What can hang from each mark
simer: pifipal zabado
pifipal: moni
soti: moni
zabado: pire rugiv sesa
rugiv: soti zabado
moni: pifipal soti
fazet: fabut zabado
pire: soti zabado
sesa: zabado

Known rows, with every way that one mark hangs from another
simer{zabado{pire{soti{moni}} rugiv}}: [  5.4  11.4  14.9   9.2   6.0  -2.5  -4.7  15.1 -36.4  -4.9   0.2  -3.8
   3.2   4.5 -23.6  -5.1  18.7   1.1  20.6  -5.5   3.1  -6.7   5.9  -5.5
  -4.3]
simer{pifipal{moni} zabado{pire rugiv sesa}}: [  7.8   1.3  15.6   9.9   5.3  -5.7   0.4   1.0 -48.8   8.5   4.8 -10.3
 -10.5  13.2  -1.7  -2.6  27.5  -0.2  32.6  17.3  -1.9 -14.5   4.4  -8.8
 -13.4]
sesa{zabado{pire{soti} rugiv}}: [  4.7   6.1  19.2   9.7   3.6  -2.1   4.0  12.3  -7.8   0.6   5.6   8.5
  -8.5  12.0  -4.9  -5.4  -4.7   7.3  -2.8  -7.8   3.4  -7.7 -11.8  -3.8
 -25.6]
zabado{pire{soti} rugiv sesa}: [  8.6  22.1  13.9   3.1   5.9   3.6   7.6   7.6 -38.3   6.8  -0.7   5.3
   5.1  -6.1  -9.4   0.1   9.1   7.7  13.2   2.1  -5.0  -7.4   3.5   1.0
 -20.6]
simer{pifipal}: [  1.8  -1.7   1.3   4.3   4.5  -2.6 -24.8   2.4  -4.1  -0.7  12.0  -3.7
   3.8  12.8   9.4   3.1  37.4   2.5   1.1  15.9  -0.5   3.4  -2.7  -6.6
 -13.6]
sesa{zabado{pire rugiv{soti{moni{pifipal}}}}}: [  6.7  -9.7  13.8   4.5   0.2  -3.9   5.1   5.9   7.6   2.4  12.2  16.2
  -4.9  22.7 -19.4 -10.4 -31.1   2.2 -11.7  -6.6  -2.2  -8.3  -9.4  -7.5
 -14.4]
zabado{pire rugiv{soti}}: [  4.6  -2.8   9.3   9.2   1.2  -6.0   6.0  -1.0 -13.1   0.6  10.5  12.5
  -0.1  14.9 -14.9  -8.3  -8.0   3.6   2.8  -9.2  -3.0 -10.8  -5.7  -6.8
  -3.6]
moni{pifipal soti}: [  2.5 -27.8  -0.7  -3.4   4.2   0.8  21.0  15.6  13.4  19.7   7.1   3.6
   1.9   7.0 -14.7  -5.9 -22.5   0.0 -17.8  16.4  -4.4  11.6   3.1   2.8
 -15.7]
zabado{pire{soti{moni{pifipal}}} rugiv sesa}: [ 11.2  14.5  13.5  -3.3   4.2   2.9  -3.7  10.5 -33.7   9.7   0.4   5.8
  13.7  -3.8 -23.0  -0.9   0.6   5.0   9.7   6.0  -5.4  -4.3   9.8   0.0
 -17.7]
zabado{pire rugiv{soti} sesa}: [  7.7  12.8   8.5   3.4   3.3   1.0  20.3  -3.8 -22.6   4.7   6.4  14.2
   1.2   5.4 -13.0  -4.5 -11.8   5.0   6.9  -1.5 -11.3 -11.9  -0.9  -2.5
  -9.5]
soti{moni}: [  0.0   5.1   1.0  -6.4   5.9  -3.0 -28.7   9.0   1.5  -2.0   9.2  -0.5
  21.3   8.1 -10.0   2.4  -7.0   4.5  -5.6   4.2  -0.7   3.7   4.5  -1.1
   0.6]
rugiv{soti{moni{pifipal}} zabado}: [  5.4  -0.7 -11.4  -3.0  -3.0  -2.9 -22.3   0.0   3.0  -5.1   3.0  13.7
  10.7  25.9 -21.7  -2.9 -19.7   0.5  -2.4  16.2  -3.5   1.6  10.9  -9.2
   0.3]
pire{soti{moni{pifipal}} zabado{rugiv sesa}}: [ -3.1  10.2   3.7  -0.2   2.7  10.9 -11.2  24.3 -11.2  31.6   2.3   3.7
   6.7 -17.7 -20.8  -1.7 -10.1   3.3   5.8   4.6  -5.2   2.0  10.7   4.8
 -25.4]
fazet{zabado{pire sesa}}: [  4.7  23.4  -4.4  -2.4   6.5  11.2 -21.1   0.5 -19.0   7.4  -1.2   7.5
   3.4   5.3 -15.2  -0.6  -8.8   7.8  13.4  -7.9   5.0  -6.7   2.3  -4.7
 -11.2]
pifipal{moni{soti}}: [ -5.3 -16.6   2.5  -1.1   8.0  -7.8   1.9  11.3   5.5  22.9   5.6  -5.9
  -2.9  13.8  -0.5  -2.0 -39.6   6.3  -0.8  12.8   1.0  -2.0   0.7   1.9
 -13.2]
pire{soti{moni} zabado{rugiv}}: [ -9.3   8.9   6.0   4.5   3.0   3.8 -29.0  27.2  -6.4  19.8   4.4   0.5
   5.1 -10.6 -15.1  -3.2   1.6   5.5   7.5  -7.1   4.4   1.7   4.3   0.8
 -19.3]
rugiv{soti{moni}}: [ -2.2   8.2  -5.9  -3.5   5.4  -1.4 -18.6   3.2  18.0  -0.9   9.3   8.6
  13.2  14.6 -21.4  -1.4 -23.2   3.1  -7.2  -1.0  -7.0  -1.3   3.5  -5.8
   0.2]
fazet{zabado{pire}}: [  2.3  10.9  -3.7   2.8   4.6   5.5 -32.3   3.3 -11.6   3.8   1.8   5.9
   2.2  12.8 -16.8  -3.8  -5.8   6.9  10.1 -14.2  11.5  -6.3  -1.8  -8.1
  -6.0]
simer{pifipal{moni{soti}} zabado{rugiv}}: [ -2.0 -23.3  14.9  11.2   5.4  -8.8   6.9  12.3 -31.2  13.3   4.9 -15.9
 -17.6  17.1   5.5  -7.7  19.4  -2.4  20.2  21.5   1.8  -4.2   0.4  -4.6
  -8.1]
sesa{zabado{pire}}: [  5.7   7.0  10.2   4.3   4.8  -2.3  -2.7   5.9  10.1  -4.4  10.7  10.2
  -3.4  17.7  -6.2  -2.5 -12.1   6.7  -8.6  -8.2   3.5  -5.5 -11.3  -6.9
 -23.8]
sesa{zabado{pire rugiv{soti{moni}}}}: [  3.8  -0.8  15.3   4.0   2.2  -5.0  -0.6   6.1   5.3  -4.2  11.5  14.7
  -4.8  22.6 -13.7  -9.2 -25.4   4.7  -8.6 -10.5   0.4  -9.1 -11.4  -7.7
 -13.3]
pire{soti}: [ -0.9  18.5  -0.4   5.5   8.3   3.3 -12.5  13.6  -3.5   6.4   0.9  -1.0
   7.3  -1.6  -7.4   4.5   8.8   6.9   1.4   3.9  -2.3   1.0   3.3   0.2
 -19.3]
fazet{fabut}: [ 3.4  0.9  2.4 -1.1 17.3  0.0 -1.1  4.8 -2.2 24.6  8.0 -0.8 12.4  6.7
  9.0  1.0  6.2  6.7  0.3 -2.9 -0.5  4.5  4.3 -1.3 -4.2]
zabado{pire sesa}: [ 10.0  23.3   3.0  -3.5   7.4   2.9  -0.7  -0.8 -15.0   0.8   5.4   7.5
  12.1   1.9 -11.5   3.9   0.3   7.3   5.9   1.1  -5.3  -5.2   3.7  -2.9
 -18.2]
simer{pifipal zabado{sesa}}: [  5.3  15.1   2.7   5.9   8.0   4.3   2.0   3.4 -27.4  -1.7   4.2  -8.5
  -2.9   4.4   2.1   3.4  44.6  -1.3  17.6  20.4  -7.8  -0.5   5.2  -5.3
 -13.7]
rugiv{zabado{pire{soti{moni}} sesa}}: [ 10.8  31.9   0.2  -7.1   2.8   1.4 -29.5   5.7 -28.0 -12.5  -6.8   6.9
  15.5  11.1 -14.2   4.9  15.1   8.2  17.6  12.1   4.3  -0.1  14.8  -7.7
 -19.3]

Rows
[ -6.5  30.7  -4.4   3.4   7.6  13.5  -9.6  20.4   1.4  25.5   0.7   3.2
   1.0 -18.6 -11.7   4.3   1.2   7.5   9.2  -1.3  -4.1   1.2   6.4   2.5
 -35.6]  pire{soti zabado{sesa}}
[ 10.3   4.6   7.9  -3.9   2.0   0.7   7.7  -1.3 -18.4   7.2   6.9  14.7
   9.8   8.0 -26.3  -5.6 -21.5   2.1   3.1   2.4 -11.4  -8.5   5.6  -3.5
  -7.1]  zabado{pire rugiv{soti{moni{pifipal}}} sesa}
[  9.6   9.6  13.9   2.4   3.7   0.4  17.2  -0.4 -37.4   5.3   6.0   7.2
   5.7  -0.4  -1.4  -1.6   2.4   5.9   7.6   3.0  -6.1  -7.7  -1.2   1.9
 -10.8]  zabado{pire rugiv sesa}
[  6.7  17.8   7.6   3.9   7.8  -2.5 -40.7  13.1 -20.3 -12.1   2.5  -8.6
   4.2  14.6 -24.7   0.0  56.9  -0.6  25.8   4.0   7.0  -2.1   9.8 -17.0
 -18.5]  simer{pifipal zabado{pire{soti{moni}}}}
[  6.1  32.8  -0.6 -12.5  20.6  13.1 -41.5  10.4 -17.7  25.7  -8.3   2.8
  14.6   4.1 -21.5  -0.3   4.0  10.7  23.5 -16.5  10.0  -1.0  16.5  -8.6
 -14.3]  fazet{fabut zabado{pire{soti{moni}} sesa}}
[  4.1  -1.2  14.7   9.9   2.0  -3.9  13.1   3.6   4.4  -0.5  11.0  15.5
 -12.2  20.9  -7.8  -9.4 -21.6   4.9  -8.5 -10.3  -1.5 -10.5 -15.2  -6.8
 -16.7]  sesa{zabado{pire rugiv{soti}}}
[  4.3  -1.0  10.2   2.5   1.2  -7.2 -11.3   2.4 -11.0  -3.1  10.3  11.7
   8.5  17.0 -22.4  -8.3 -11.1   3.3   3.0  -9.6  -0.6  -9.0  -1.3  -8.3
   0.9]  zabado{pire rugiv{soti{moni}}}
[  7.9  -5.8   8.6   9.3   2.0  -3.2   9.4   6.1 -23.1   0.4   6.9   5.0
   0.4  14.0 -31.9  -9.7  -3.9  -3.7  11.7  -4.0  -3.7  -9.3   4.4  -7.8
   3.3]  simer{zabado{pire rugiv{soti{moni{pifipal}}}}}
[  4.4   6.8  20.0   4.0   4.2  -3.0 -10.2  15.4  -6.1  -2.1   5.5   7.6
  -1.3  13.1 -11.1  -5.4  -7.1   7.1  -2.8  -8.5   5.0  -5.8  -8.0  -5.2
 -23.1]  sesa{zabado{pire{soti{moni}} rugiv}}
[ 10.7  31.8  -0.9  -1.1   2.5   2.3 -16.1   3.0 -29.7  -9.2  -6.7   7.9
   8.3   9.4  -7.4   5.0  18.0   8.4  17.2  12.4   2.2  -1.7  11.1  -6.5
 -22.4]  rugiv{zabado{pire{soti} sesa}}
[ 12.8  15.5  -8.5  -9.6  -1.3   0.0 -21.0  -3.8  -6.5  -7.9  -0.1  18.6
  14.1  24.0 -32.7  -1.7 -17.3   2.2   6.9  13.4  -4.8  -2.9  16.0 -12.5
  -9.2]  rugiv{soti{moni{pifipal}} zabado{pire sesa}}
[  9.2  28.6   6.2   4.7   9.7   4.2 -16.5   8.4 -29.9  -6.1  -0.7  -6.3
  -1.2   5.3 -16.9   2.8  57.1   0.9  28.8  11.4  -1.8  -3.7  10.3 -12.4
 -26.7]  simer{pifipal zabado{pire{soti} sesa}}
[ 10.3   2.9  -7.8  -5.0  -3.4  -5.4 -33.1  -1.3   1.5 -10.9   3.4  17.3
  13.2  31.6 -34.4  -4.7 -13.6   1.0   4.2   7.0   2.0  -2.7  12.2 -16.2
  -4.2]  rugiv{soti{moni{pifipal}} zabado{pire}}
[  7.3  22.0  -1.4  -7.9  18.6  11.8 -20.9   1.7 -18.2  27.7  -2.7   5.3
   7.7   7.0  -8.5  -1.8  -0.5   9.6  19.3 -15.7   7.4  -2.9   9.4  -7.0
  -9.2]  fazet{fabut zabado{pire sesa}}
[ -6.7   7.1  -0.3   8.1   1.5   8.2  17.7   7.8  -4.3  26.1   9.7  11.0
  -7.1  -9.0  -2.8  -4.8 -19.7   3.5   2.6  -2.9 -10.3  -4.6  -2.8   3.4
 -16.4]  pire{zabado{rugiv{soti} sesa}}
[  4.8  16.5  10.3   5.0   6.8   0.1 -10.6  12.2  10.0  -2.4   5.1   8.7
  -3.7  13.7 -13.1  -1.0  -4.9   8.3  -4.3  -9.0   4.3  -4.9  -7.7  -7.7
 -32.1]  sesa{zabado{pire{soti}}}
[  2.9  -7.9  12.2  15.7   3.2  -3.3   4.0   6.0 -37.6  -2.0   8.1 -10.0
 -10.0   9.9   8.4  -4.1  49.3  -3.4  16.1  14.9  -1.9  -1.9  -2.7  -5.2
  -2.4]  simer{pifipal zabado{rugiv}}
[ -0.8  -5.5  11.4  11.7   2.1  -1.0  22.6   4.8   5.7   5.7  10.8  12.0
 -14.3  15.2   5.2  -7.5 -27.7   4.0 -15.0  -1.8  -7.0  -6.4 -16.2  -0.1
 -12.0]  sesa{zabado{rugiv{soti}}}
[  7.5  11.2   7.6  -2.6  15.5   9.7  -8.2   2.4 -37.0  30.3  -2.5   5.0
   2.4   4.9  -0.7  -6.2  -0.1   8.7  20.3 -15.1   6.5  -5.0   5.3  -3.6
  -3.3]  fazet{fabut zabado{pire rugiv sesa}}
[ -3.2  20.6  -5.2  -5.2   5.6  12.8 -25.1  24.0   6.0  27.9   1.9   4.1
  11.9 -16.2 -28.3   2.8 -10.5   4.3   4.6   3.5  -4.2   4.8  14.8   1.3
 -32.0]  pire{soti{moni{pifipal}} zabado{sesa}}
[  3.8   8.8   7.9   2.5  15.6   6.4 -26.4  10.8 -29.0  29.2  -4.3   2.2
   1.1   8.1  -8.7  -7.9  10.3   9.2  21.9 -22.0  14.3  -4.0   5.0  -7.5
  -5.9]  fazet{fabut zabado{pire{soti} rugiv}}
[  0.8  -4.7   4.1  11.6   6.9  -6.7 -15.1   4.4 -20.7   7.8   7.6 -15.3
  -8.8  17.6   1.4   0.7  24.3  -1.1  22.0  19.3   0.1  -8.3   3.5  -9.0
  -9.5]  simer{pifipal{moni} zabado}
[  2.4   7.7  -1.3  -3.0   6.4   2.4 -28.2  17.5   2.1   9.2   2.2  -0.3
  18.5   0.8 -24.5   3.0  -2.8   3.8  -3.2   8.5  -2.7   4.8  11.1  -1.1
 -15.3]  pire{soti{moni{pifipal}}}
[  7.1  14.5   9.2  -4.0   3.6  -0.3   2.7  -0.8 -20.6   1.0   6.2  12.9
  10.1   7.5 -20.5  -4.4 -14.7   4.5   6.3  -1.6  -9.3  -9.9   3.6  -4.0
  -5.3]  zabado{pire rugiv{soti{moni}} sesa}
[  9.1  18.0  15.2   9.7   6.6   1.9  -1.9   8.9 -47.5  -2.9  -0.1  -6.5
  -6.6   2.8  -9.1  -1.5  57.3  -0.1  30.3  11.9  -2.7  -6.2   6.3  -8.9
 -20.5]  simer{pifipal zabado{pire{soti} rugiv sesa}}
[  5.6   3.8   8.6  -0.6  10.0  -4.0  -6.1   8.4 -23.1   7.9   1.6 -10.6
  -9.1  16.6 -13.0  -1.9  20.2   0.5  28.7  18.1   1.3  -6.8   9.5 -11.5
 -24.2]  simer{pifipal{moni{soti}} zabado{pire sesa}}
[  4.5  18.0  11.2  -0.8   7.0  -1.4 -24.5  15.1  11.9  -5.5   5.1   7.7
   3.1  15.3 -19.6  -1.1  -8.3   8.0  -4.4  -8.8   5.8  -3.3  -3.9  -8.5
 -28.6]  sesa{zabado{pire{soti{moni}}}}
[  8.0  12.1   6.7   4.8   8.5  -3.7 -13.8   0.6 -30.6   5.5   4.3 -10.2
  -5.6  14.9  -9.5   2.0  26.7   0.7  31.5  16.7  -1.2 -13.0   8.6 -12.2
 -19.4]  simer{pifipal{moni} zabado{pire sesa}}
[  3.1   8.2   3.5   6.8   8.7  -1.0  -3.7   1.6 -29.3  11.3   4.2 -13.7
  -8.2  10.0   3.0   3.5  20.9  -0.2  25.0  25.5  -6.4  -8.4   7.4  -5.6
 -14.8]  simer{pifipal{moni} zabado{sesa}}
[  8.1  12.1   3.4  -3.8   5.9  -1.6 -35.5  13.2  -1.3   1.1   3.9   4.4
  18.6   8.9 -34.9   0.8   4.1   4.9   4.6  -2.8   4.1  -1.1   9.9  -9.0
 -19.5]  zabado{pire{soti{moni{pifipal}}}}
[  5.6  -3.8  18.8   9.3   2.0  -4.5  10.6   6.2  -7.8  -1.0  11.1  10.0
  -8.4  16.0   1.1  -7.0 -11.1   5.8  -7.5  -7.3   2.7  -8.1 -15.3  -3.7
 -17.8]  sesa{zabado{pire rugiv}}
[ -1.8  11.3  -3.7   5.2   3.6  12.5   4.9  -0.7 -23.1  16.1  -1.1   9.0
  -7.2   2.8  -3.7  -5.7 -24.2   5.1   6.7  -1.3  -5.9  -7.8  -2.7   2.1
   0.8]  fazet{zabado{rugiv{soti} sesa}}
[ 11.9  21.3  -1.3  -1.8   0.8   0.0  -9.2  -3.2 -29.2 -11.5  -1.4   9.2
   8.7  13.6  -1.6   3.6  11.6   7.1  12.9  12.7   1.7  -2.0   7.6  -6.0
 -14.2]  rugiv{zabado{pire sesa}}
[  8.2  19.7   0.7  -2.0   1.0  -4.5 -41.6   8.1 -20.5 -16.0  -3.5   5.5
  14.5  18.7 -15.4   1.9  17.9   7.2  14.8   5.6  10.7   0.2  10.6 -11.3
 -14.3]  rugiv{zabado{pire{soti{moni}}}}
[  4.4  -1.2  16.5  15.0   5.4  -8.8 -17.9  10.1 -41.8   6.7   2.9 -13.1
 -12.1  16.9  -9.3  -4.1  37.7   0.2  34.2  10.7   5.5 -14.0   4.2 -12.6
 -16.6]  simer{pifipal{moni} zabado{pire{soti} rugiv}}
[ -6.6  20.0   4.2   8.5   4.7  11.5   4.0  20.6 -16.7  28.0   0.9   3.0
  -4.1 -20.6  -4.0  -0.3   2.7   6.8  10.7  -0.8  -4.6  -1.0   2.4   6.0
 -29.8]  pire{soti zabado{rugiv sesa}}
[  4.7  -0.9   8.0   2.0  13.7   4.1 -19.0   4.5 -28.7  27.8   1.1   3.8
   2.0  12.6  -2.2  -9.3   3.3   7.7  17.6 -21.5  13.9  -4.3   1.5  -7.0
   2.3]  fazet{fabut zabado{pire rugiv}}
[  6.2  21.4   7.4  -2.3  17.5  12.1 -14.1   8.5 -37.6  32.2  -7.7   3.4
   2.3   0.6  -7.1  -4.8   7.8  10.1  24.9 -15.7   7.3  -4.4   9.0  -4.0
 -11.5]  fazet{fabut zabado{pire{soti} rugiv sesa}}
